Every row comes from one small tree of marks. The marks that hang from a mark follow it in brackets, in alphabetical order. Every link used is in the known rows. Which tree was each row made from?
Known rows:
negepu[bavop lepe[buve[kisi lagudu[fomur]]] sufa]: [ -9  54 -34   5 -28   3  23 -20  22  11 -10   0   1  28 -13  37  12]
fomur[lagudu]: [ 12  59   2 -37  15   0  21   2   7  55 -18  -4  10  13 -17  -1   9]
bavop[negepu[sufa]]: [ -6  47   4  -1   6  -6  27   3  43  22 -22 -20  33  32  17  14  18]
sufa[negepu[lepe[buve[bavop kisi]]]]: [ -1  32  -8  -7 -18  16  -1  14  20  -3 -22 -22 -16  25   1   1   2]
kisi[buve[bavop[negepu] lagudu[fomur]]]: [ -8  58  -2  -2   5  -5  18  18  15  52 -43   4 -36   9 -12 -19  14]
negepu[bavop sufa]: [  4  42 -13  -4   2 -11  29 -15  26  14 -15 -18  21  39   0  29  15]
negepu[lepe[buve[kisi lagudu]] sufa]: [-21  56 -15 -14 -20  19  16 -12  18   9  -3 -14  15  24   7  25   6]
negepu[lepe]: [ -1  34  11 -12  -4 -12  17  -3  19  18 -16  -2  10  36   4  11  25]
negepu[bavop lepe sufa]: [  7  33 -14  16 -16 -17  23 -18  29   1   0 -18  17  54   3  36  24]
buve[lagudu]: [-16  62   8 -38   8   5  18  -4   4  43 -18   5   0  16  -3   3  13]
lepe[buve[lagudu] negepu[bavop sufa]]: [  6  56 -19 -17  -6  -4  21 -10  43  12 -12 -21  17  37   4  16  -4]
kisi[buve[bavop[negepu[lepe sufa]] lagudu[fomur]]]: [ -5  53 -14  32 -13  -3  20   8  24  28 -21 -15 -22  35   0   6  22]
bavop[negepu[lepe[buve[kisi lagudu[fomur]]] sufa]]: [-18  57 -17   7 -24   8  22  -2  40  17 -17  -3  12  21   1  20  15]
buve[bavop[negepu] kisi lagudu[fomur]]: [-17  65  14  -4   0   4  12  20  16  50 -28   9 -26 -12 -20  -9  10]
bavop[negepu[lepe sufa]]: [ -3  37   3  18 -12 -12  21   0  47   8  -7 -21  29  46  19  21  29]
bavop[negepu[lepe[buve[lagudu]] sufa]]: [ -5  47 -17  -5 -20  -9  22 -10  41  10  -6 -16  19  43  22  18  16]
bavop[negepu[lepe[buve[lagudu]]]]: [ -4  44  -7 -20 -20 -17  14  -2  37  18 -12   2   2  30  13   1  19]
bavop[negepu[lepe[buve[kisi]] sufa]]: [ -9  36  -9   9 -22   0  17   2  52  -5 -13 -21  31  27  16  16  12]

Write each row's tree:
[ -7  37  12  30 -17  -2   9  15  33   5  -4 -29   6  22   7  13  15] : buve[bavop[negepu[lepe sufa]] kisi]
[ -2  51   3  17 -14 -11  14   3  23  21   5 -24  -7  37  11  16  19] : buve[bavop[negepu[lepe sufa]] lagudu]
[ -1  32 -11   7 -22  -1   5  -3  35   2  -7 -14  -3  54  -3  17  28] : sufa[negepu[bavop lepe]]
[-30  71   8 -27   5  21  17   2   4  51 -29  16  -8  -5 -23   4  12] : buve[kisi lagudu[fomur]]
[ -8  63 -13  13   4   3  27  10  19  42 -35 -13 -19  20  -3  -1  11] : kisi[buve[bavop[negepu[sufa]] lagudu[fomur]]]
[-10  49  -8  24 -16  -1  13   9  24  20  -6 -28 -14  37  11   2  17] : kisi[buve[bavop[negepu[lepe sufa]] lagudu]]
[ 25  37   0 -15  12  -9  24   8  34   8 -33 -35  14  31  14   4 -11] : lepe[buve[bavop] negepu[sufa]]
[-16  59   3  28 -18   6  14  10  22  28  -6 -11 -13  16  -9  17  18] : buve[bavop[negepu[lepe sufa]] kisi lagudu[fomur]]
[ -9  48   0 -17   3  19  18   9  48   5 -29 -28  38  17   8   7  -8] : lepe[buve[kisi] negepu[sufa]]
[  3  60   6 -25  13  -7  24   2  -9  53 -32  10 -31  10 -17   2  12] : buve[bavop lagudu[fomur]]
[-10  56  -1 -24   9   6  14  10  -7  42 -29  -7 -33  11  -7 -15   4] : kisi[buve[bavop lagudu]]
[-17  71  -6 -16   2  25  22   4  37  27 -33 -11  19  11  -6  11  -6] : lepe[buve[kisi lagudu[fomur]] negepu[sufa]]
[ -2  65  -2 -10   4  18  19  11  22  26 -34 -18  -6   5 -10   4 -13] : lepe[buve[bavop kisi lagudu[fomur]] negepu[sufa]]
[ -5  60  -6 -17  11   3  21   8  -9  51 -44   6 -39   9 -17 -10   9] : kisi[buve[bavop lagudu[fomur]]]
[ 25  26 -17  -5  -7 -19  26  -9  15  -2 -18 -26   3  43  17  23   5] : negepu[lepe[buve[bavop]] sufa]
[ 11  43  -4 -23  10  -1  26   1  46   7 -33 -28  38  36  17   9  -4] : lepe[buve negepu[sufa]]
[-20  63  15 -27   4  15   7  11  -8  41 -15  -3 -25  -9 -14  -5   0] : buve[bavop kisi lagudu]
[ 11  56  -3 -23   7   0  19   3  24  19 -21 -30   2  26  10   3 -13] : lepe[buve[bavop lagudu] negepu[sufa]]
[-12  56   3  -9   2  -3  11  20  16  42 -28  -8 -28   9   0 -22   9] : kisi[buve[bavop[negepu] lagudu]]
[-23  50  -1 -14 -26   3   5   6  37  17  -8   2   2  10   3  -2  12] : bavop[negepu[lepe[buve[kisi lagudu]]]]
[  7  45   5  -9   5  10  14  16  34   5 -30 -35  13  11   5   1 -17] : lepe[buve[bavop kisi] negepu[sufa]]
